Every row comes from one small tree of marks. Brackets hold a mark, then the marks that hang from it, in the order of their numbers. Every link used is in the known rows. Which tree was each row made from?
Known rows
[q454 [q149 q334 q421] q706]: [ -5 -17  33  20   6 -17 -10  15  11 -31  -7  23  14 -18  13  16   3 -40
 -37   8  15 -22  54   6 -29  11   0   4  18  -7 -15  -4 -13 -13  17  24
  14  38  22 -13 -48  41 -23  -6   5  31  38  16  11  -8  -9  58   8]
[q58 [q149 q334 [q454 q706]]]: [-12   3   5  37  13  47   5 -10  -8 -16 -31  13 -12  -8 -52  26  27 -19
 -29 -30   8 -48  50 -12 -21  32  24  12  31  -1 -31 -13  -4   1  -7  17
  18  17  23 -19   3   3  15   4  35  25  33  36  12 -26  28  20  20]
[q564 q149 q862]: [ 38   0  -6 -28 -16 -48   2 -16 -23 -24  35  33  16  11 -15 -41 -15  30
 -25 -13 -51  -8  29 -28 -13  25  -6 -22  47   5  50 -23  60 -14  13 -14
 -22  30  25   1  23  15   8  60 -15 -35 -16 -31  12  46   2  -6  39]
[q334 [q149 q454] q660]: [-24  32   9 -19   6  22 -21 -20  27 -18 -26 -18  17  -8   5   2  29  32
  25 -35  11  -1  11  10  20   4  -7 -12  43 -32   8  -5  13 -48 -61   9
  22  11  22  11  13 -18   1  12 -15   2 -15  21 -14 -22 -12 -17  23]
[q564 [q149 q334 q841] q862]: [ 11 -36   5  17 -14 -42  -3 -13 -43 -15  31  37   4 -10   0  -1   1 -18
 -31  -9 -52 -30   8 -20 -42  19  -7 -19  20   5  39  -2  13  22   7  40
 -44  14  18 -24  35 -10  14  67   8 -31 -16  -7   7  29 -10  14  37]
[q862 [q564 [q149 q421 q454 q841]]]: [  3 -33  13 -42 -25  -2 -63 -85  -5  11  21  17  -3  12 -29  -8  24  16
  14  -9   9 -13 -19  18 -11 -16 -12  12  -2 -29  30 -17 -16   0   2  42
 -12  22  27 -13 -20 -31 -30  44  36   6 -29  24 -15  33  14   0  27]
[q58 [q149 q454 q564]]: [  6  20 -29  -8  16  28   3 -30   6  15 -22  18   1   7 -65 -20  18  32
  -8 -43   3 -55  16 -14  -8   1  17   6  27 -15 -21 -28  15 -17   0   2
   3   3  34 -26   5 -18   7  31  38  20  26  44   4   8  40   4  16]
[q454 [q149 q334 q564 q841] q706]: [ -4 -52  -8  38  37  11 -12  28  16  27  -5  24  16 -48   4  15  11 -35
 -21   3  23 -52  14   1 -52   7  -5  -1  20   7 -27  24 -17   8   2  43
 -11  27  33 -48 -20  18  -2  13   3  49  25  59   1 -36  -5  47  23]
[q421 [q149 q334 q454 q564 q841]]: [-31 -24 -17  10  22  35  -5 -45  -9  28 -14  27 -14  15 -37  20  33 -17
   8 -31  -6 -59  -9   3 -37  -3   2   3  -8 -21   6 -20 -48   6 -45  29
 -15   1  34 -44 -10 -33   3   8  26  19  28  76 -21   1   1  40   5]
[q421 [q149 q334 [q564 q862]]]: [-22 -17  -4   2  18  -7  37 -14   1 -27  -3  30  18  31 -32 -20  -2  -2
 -17 -18 -34 -48  16 -14 -14   7   5 -25  18  -9  41 -26   0 -11 -23 -21
 -34  15  35 -41  14   1  24  18   5 -16  22  35 -11  52 -12  53  19]
[q660 [q334 [q149 q421 q564]] q607]: [-17 -62  18  -1   3  15 -31 -13  24 -35  -4  26  22 -28  50 -28 -40 -23
  38 -24  11 -15 -13 -30 -31 -31  -8 -14 -26 -11 -13  -1  -1 -48 -22   0
 -36  21   2 -14   9  15 -42  50  13 -13 -22   5  12  38   7  36  24]
[q149 q334 q421 [q454 q706] q564]: [-26 -38  43  46   1  42   4 -45  28  23 -45   8 -16 -11  -7  33  33 -25
 -13  -4  29 -40  -1 -10 -34 -18 -15 -14 -18 -20   0  -7 -65 -24 -37  34
  22  22   9 -46 -37  -2 -23   4  22  35  33  66 -29  -6   3  61  27]
[q454 q149]: [ 16  23 -27 -42  10 -24 -14  28   2 -20  31  18  31   0 -12 -28   2  14
 -22 -26   5 -11  58   8   1  17  21  11  67 -26 -11 -15  37 -11  39  -2
   0  28  48  13 -23  32 -12  21  -8  21   9   9  25  -2   7  -9  16]
[q607 [q660 q334]]: [ 10   5 -18 -49   3 -27  -3   7 -12 -45  49  23  -2 -29 -13 -17   3   1
 -16 -29  29  -2  83   7  -9  -2  34   7  51 -12  -6  -9  30   4  28 -18
  -2  18  51  28  16  -5  -7  35  -2  14 -29  19  29 -21 -18  24  41]
[q660 [q334 [q149 q841]]]: [-13 -36  -6 -35 -14  -5 -24  10  14 -15  31  17  20 -47  29  -5  -4 -15
  22 -36  17 -16  22  -7 -14  16  24  -7  17 -11 -22   8  34  -5   0  28
 -34  32  25   4  26  -1  -2  37  -8   8 -39  -3  24   9 -22  -8  35]
[q334 [q149 q454] [q660 q607]]: [-12  11   5  -3  17  48 -35 -24  -2 -32 -10 -13  17 -12  25 -15   6  21
  38 -39  -5   6   4   3  11  -8  -8   7  35 -17  11   5  11 -59 -66  -1
  -2  10  15  12  18 -17 -12  28  11  -9 -17   3   0 -19  -6 -25  27]
[q58 [q149 q421 q454]]: [ 13  14   5 -30 -23  10 -13 -32   3 -12 -11  26 -10  20 -27  -8  20  18
 -23 -31   8 -37  27  -6 -10   3  13  15  16 -31 -27 -33   4 -18   9  20
  12  21  36   2 -12 -16 -33  27  39  20  31   6  20  32  34  10  11]
[q706 [q454 [q149 q334 q564]]]: [-32   8 -14   4  43  26   4  20  18 -13   8  21  10  11 -40   5  -4 -17
 -24 -19  24 -49  42 -10  -8   0  19 -10  60   2 -16  -8 -16 -19 -12 -11
 -12   9  38 -39 -34   3  18   3  18  24  -1  53  17  12  11  21  -8]
[q334 [q660 q607]]: [  6   0 -15 -37   7  23  -1   4 -19 -58  24   7  24 -15  12 -32  12  18
  -2 -39 -19  24  53  12   3  -2  36   3  64  -5  13  -3  28 -51 -19  -2
   7  21  42  33  20  -6 -13  27   9 -12   9  -8  18 -20 -20 -29  43]
[q606 [q149 q421 [q454 q706] q564]]: [ -3   2  40   4 -15  20 -20 -43  45  39 -42   7  -1   4 -20  -8  19   0
  17  -7  20 -53  12 -28 -24 -26  -9  20  -1 -24   6 -15 -42 -31 -76   0
  13  30  19   0 -51  -3 -47   8  -9  23  12  51  -7  19   7  70  15]
[q606 [q149 q421 q841]]: [ 15 -12  21 -55 -46 -35 -35 -27  11  -1  26  29  10  -8   8 -22  29 -11
  -4 -14   5 -29  39   8 -39   5  28  30  16 -30 -15 -19 -11   4 -28  37
 -17  33  46  43 -26 -25 -49  19  10  10  -4   1  29  24 -25  40  25]
[q58 [q149 q334]]: [-11   1 -28 -14   7  13  18   2 -15 -53   7  27   6   8 -45  -1  18  -9
 -41 -41 -12 -37  61  10 -23  32  51   0  52  -5 -41 -37  13  11  27  16
   3  11  27 -11  27 -12   5  22  42   0  34  14  24   5  13  11  17]
[q841 [q149 q564]]: [ 16  19 -18 -30  17  -8  13 -29  23   7   3   7  21  -7 -32 -20   0  10
 -14 -16  -2 -19  32 -16  -7  12  33 -21  36  -4  -5 -25  -3 -12 -11  11
 -12  27  -1 -24   2  -1   0  29   6  24  15  38  19 -17  11  20  21]
[q607 [q660 [q334 q149]]]: [ -3   9   3 -34   8 -32 -21  -4  17 -48  32  15  12 -29   4 -21 -13  -2
   6 -29  39  -2  56   6  -6   1  13  -4  34 -24  -5  -7  43 -12  -4 -22
 -12  28  36  24  19   0   1  36  -5   5 -52  13  25 -15 -27  22  37]
[q421 [q149 q334 [q454 q706] q841]]: [-26 -19  11  15  13  30 -21 -20 -13   4  -6  18 -12  -7 -31  29  37 -36
  -3 -19   7 -36  31   4 -26  23  -1  23  18 -10   3  -1 -31  -4 -30  33
  -7  22  37 -21 -19   0   9 -10   6  32  36  40  -7 -24 -14  32  28]
[q334 q149]: [ -9   2   0 -45 -16  -1  -5  -5  34 -47   5   7  25   0   2 -32   9  19
  13 -31   7   2  27  17   8  45  24 -14  47 -27 -10 -13  44 -27  -7   0
   2  31  14  20   1  15  -2  20  -5   1 -15   1  23   6 -19 -17  40]
[q454 q149 q706]: [ 20   4  -6 -28  16 -16 -16  36  10 -14   5  13  26 -29  -8 -17   8  10
 -19  -4  16  -8  61  -2   7  33   7  15  65 -12 -11   2  41 -17  30  -7
  10  40  43   6 -37  46  -5   0 -20  40  12   9  27 -26   3   7  25]
[q454 [q149 q334 q421 q841] q706]: [  3 -42  27  24   5 -18 -30  15   5  -3  -3  36   9 -36  37  27  20 -48
 -35  14  23 -37  34   9 -49   9  -5   9   5 -12 -25  17 -28  -1  20  63
  -6  33  35 -17 -44  35 -26   0  12  47  38  21  13  -5 -17  47  12]
[q660 [q334 [q149 q421 q454 q841]]]: [-19 -26  28 -15 -22  10 -52 -30  17  15   3  17   0 -26  45  24  -3 -22
  31 -24  28 -19  -4 -16 -22 -19  -9  -4 -29 -31 -12  10 -17 -13 -29  51
 -23  27   9  -7  -4 -18 -32  35   4  21 -29   2  -1  22  -3  19  18]
[q58 [q149 q334 q421 [q454 q706]]]: [-16   3  27  40   0  28  -5 -22   0 -23 -36  20 -12   4 -25  33  20 -31
 -36 -22   9 -43  32 -14 -31   7   3   8  -3 -14 -28 -21 -28  -9  -8  32
  18  17  18 -22 -21   1 -22   4  42  19  46  19   8   1  23  36  13]

Which tree is each row?
[ 15 -14   2   7  25 -20   0  34  24  11 -13  26  32 -16  -5 -27 -16  15
 -23  15   0 -39  15 -33 -17  13 -19 -11  45  -1  15  13  36 -25  19 -20
  -7  31  44 -32 -18  60  18  28 -30  25   9  20   7  19  16  34  39] -> [q454 [q149 [q564 q862]] q706]
[ 14  -1   8   3  -2   4 -26 -31 -16   9  -8  13  -2 -18 -36  -8  13   8
   1 -12  -5 -10  25 -26 -10  22 -15   7  34  -1  34  -9  28 -27 -10   5
  13  24  12   0 -19  15  -6  29  -9   4  -3  10   4 -18  20   3  35] -> [q564 [q149 [q454 q706]]]
[-12 -65   8   0 -11   5  -2 -26  20   6   1  30  -7 -15  12  14  27 -23
 -22  -7   7 -38  -5  20 -60 -16  13 -13 -21 -15 -20 -10 -55   4 -13  65
 -10  15  24 -30  -9 -25 -24  29  28  29  21  47 -14  15 -27  45  26] -> [q149 q334 q421 q564 q841]
[-11 -30  -1   8   1   6  17 -25   9 -24 -29  27   7  12 -22   9  11 -12
 -36 -23   2 -54  25   5 -46  -9  23 -18 -13  -8 -40 -32 -24 -14   8  29
  -2   7  28 -46   8 -22 -19  26  58  11  48  36  11  34  20  61   6] -> [q58 [q149 q334 q421 q564]]
[-16 -24  -4  13  -6  33 -16 -31 -19   8  22   4 -23 -10 -20  20  43 -18
 -17 -38   4 -36  22   5 -25  25  27  14  25 -18 -15 -10 -30  34 -18  70
  -4  12  14 -14   5 -28   4  23  27  27   5  47 -14 -18 -14  -5  22] -> [q149 q334 q454 q841]
[ -7 -58  27 -28 -19  -7 -30 -28  45   1 -14  22  23 -15  37 -19  18   4
  18  -5  26 -30 -30  12 -32  -2 -12 -21 -25 -33 -11   3 -19 -26 -25  51
 -12  23  28 -24 -13   2 -24  36  11  22  -7  25  -5  29 -34  31  29] -> [q334 [q149 q421 q564 q841]]
[-26 -24   8  47  21  55  16 -25  14  18 -38   4  -8 -19 -35  24  24 -10
  -6 -19  27 -40   2  -7 -16   7  -1  -9  10 -11   0  -6 -40  -9 -47  24
  19  17   9 -45 -17   4   7   8  10  31  23  74 -23 -24   7  32  39] -> [q149 q334 [q454 q706] q564]
[  8 -49  -7  29  19   1 -24 -16 -56 -36  21  31  12 -38  19   2   8 -29
   0 -28 -53  -1  21   1 -48 -16   0   6  18  25  30  15   1 -20 -29  44
 -29  -1  28   3  36 -36 -10  63  26 -37  -2   0   5 -32 -20   0  18] -> [q564 [q149 [q334 [q660 q607]] q841]]
[ 39 -39  25 -21 -51 -63 -26 -28 -23  -6  33  45  10   4  22 -28  -4   5
 -20   9 -37 -18  -4 -26 -49  -1 -19 -15   3  -3  44  -2  29 -15  25  37
 -37  35  36  -8  19   2 -15  77  -2 -22  -7 -38   7  59 -18  17  45] -> [q564 [q149 q421 q841] q862]
[-30 -13  16  28   3  46  11 -18  -3 -14 -14  -1 -20 -20 -28  25  30 -18
 -19 -32  14 -17  37   0 -15  27  15   3  39 -10  -3 -14 -24  -3 -18  22
  22  22   9 -12 -18  13   7   3  11  29  24  47  -9 -34   3  10  38] -> [q149 q334 [q454 q706]]
[ 12 -54  32  24 -39 -53 -12 -30 -31 -14  29  47  -2  -6  30   5  -2 -23
 -40  11 -45 -30  -1 -25 -67   2 -22 -26 -12  -1  40 -10 -10   7   6  52
 -36  17  22 -22  25  -8 -17  63  17 -28   2 -18  -5  58 -17  45  21] -> [q564 [q149 q334 q421 q841] q862]
[-15 -26 -10 -17   0  14 -19   6  -1 -58  31  14  26 -36  29 -35 -33 -17
  25 -56   4   2  32 -23   1  14  23   1  29  -2 -11  -3  45 -26  -1 -13
 -35  30   7  17  33  24 -16  40   1 -26 -44 -22  25  11   8 -10  36] -> [q660 [q334 q149] q607]
[-12  -4   5 -24  10  17 -20   0  -3 -70   5  -3  40 -26  36 -38   6  14
  27 -35 -14  19  25  15   5  -1  15  -2  49  -6  16  10  31 -61 -36  -8
  -5  19  28  26  23   1 -10  32   3 -22 -16 -10  14 -13 -24 -29  39] -> [q334 q149 [q660 q607]]
[ -6 -24  15   3 -25 -31  -5 -41 -19 -42  14  37  -2   8  -5   4  10 -12
 -31 -12 -30  -9  28  -6 -44   4   4 -20  -7 -16  22 -37 -13 -14   2  28
  -8  18  11  -5 -11  -2 -37  41  24 -18  12  -4   4  23   1  33  -1] -> [q564 [q149 q334 q421]]
[-27  28  12   7 -13  18   0 -42   1   3   7  -8 -14  11 -47   5  27 -13
 -11 -47  -6 -55  54   3 -15   5  40  29  37 -23  -1 -37 -27  15 -65  16
   1  18   5  19  -9 -31 -15   9  13   0   5  53   3   4  10  31   4] -> [q606 [q149 q334 q454]]
[-31   9  16 -13  10   4 -12   1  13 -47  22  27   2  26  -8  13  -3 -33
 -29  -9  26 -32  53  -2  -8  -6  12   0  42 -11  -8 -12 -17 -18   6  -3
  -6  28  32 -11 -53  11  -8  -1  31  25   8  15  26  30  -6  23 -10] -> [q706 [q454 [q149 q334 q421]]]
[ 13  21  22 -12  -5  11  -6 -71  20  34 -19   7  -3   7 -18   3   7   9
   0  -4  12 -29  -5 -26 -10 -15  -9  -8 -13 -19   3 -24 -43 -20 -36  35
  -3  23 -12 -35 -24 -13 -32  27  28  36  19  46  -7   8  22  36   0] -> [q841 [q149 q421 q454 q564]]
[-30  24 -12  -6  33   6  -4  22  -1 -46  29  17   3  16 -34   1   1 -27
 -29 -20  24 -35  69  -6   5  21  32   7  85   0 -13  -5   6  -8   8 -13
  -9  25  36  -5 -34  13  30   0  24  26  -3  26  34   7   1  -2   0] -> [q706 [q454 [q149 q334]]]
[-26 -13  27  29  -2  45  -6 -44 -30 -39  -1   9  -8   4  35  23  15 -16
  -7 -32 -16   4  22   8 -22 -41  11   6   0 -10  15  -9 -55 -36 -50  26
  15   5  12   6   0 -28 -32  25  38  -1  29  23 -18 -14  -3  14   8] -> [q149 [q334 [q660 q607]] q421 q454]
[-16 -16 -24  16  42   2  16  16   8  -2  -1  17  14  -7 -22  -8   3 -10
 -27 -18   3 -53  32   2 -20  -2  18  -6  27 -13 -22 -10  -7   0   6   7
  -6  15  25 -39 -11   9  -5  18  14  18  22  58   2  -5  21  35  -7] -> [q454 [q149 q334 q564]]
[-14 -27  -2  18  21 -10  -2   2  21  -5 -11  25  15   3   5   5   2 -19
 -28   2   8 -44  15   9 -36 -25  -3  -9  -6 -22 -18 -20 -37 -15   7  30
   0  23  24 -41 -27   9 -32  17  23  24  34  48  -5  28  16  58 -21] -> [q454 [q149 q334 q421 q564]]
[ 11 -25   1 -12  -8  26 -26 -41  10  35 -25  35 -12   5 -16   3  28  12
 -12 -15  20 -60 -17  -8 -41 -24  -5   2 -20 -15 -34 -10 -23 -12  -4  45
  -2   3  47 -31  -8 -37 -24  41  48  35  34  34  -3  30  27  34   7] -> [q58 [q149 q421 q454 q564 q841]]
[  2 -12  36 -15 -28  19 -18 -26  19  -2 -10  13  -2   0   1  -1  23   0
 -15 -11  26  -4  21  -2  -4  13  -5   9  16 -19   1  -8 -11 -31 -13  16
  18  37  26   5 -40  28 -28   6  -1  40  23  14   1  -2  -1  18  44] -> [q149 q421 [q454 q706]]
[-19 -58  13  23  -8  37 -12 -48   7  37 -12  22 -22   3   5  28  35 -22
  -6 -11  19 -50 -19   5 -56 -23  -4   1 -40 -29 -17  -9 -78  12 -40  73
  -7   5  20 -44 -18 -39 -22  29  34  35  22  73 -30  14  -9  44  16] -> [q149 q334 q421 q454 q564 q841]
[ -5   5  -9   7  28   4  34 -34  16  -2  -7   8   9 -11 -31   8  -4 -20
 -28 -22  -7 -28  22 -10 -23  15  33 -22  16  -1  -9 -23 -32   9 -24  27
 -15  20 -18 -46   5 -10   7  21  21  18  19  56   5 -24  13  40   5] -> [q841 [q149 q334 q564]]
[  1 -50  17   7 -29 -31 -27 -39 -22 -23  28  42  -2 -16  13  14  20 -32
 -19  -1 -18 -27   9  -1 -58   0  -1 -10 -17  -9  11 -15 -27   2   6  66
 -24  20  16 -12  -5 -22 -34  52  25  -2   8   5   9  14 -22  30  10] -> [q564 [q149 q334 q421 q841]]
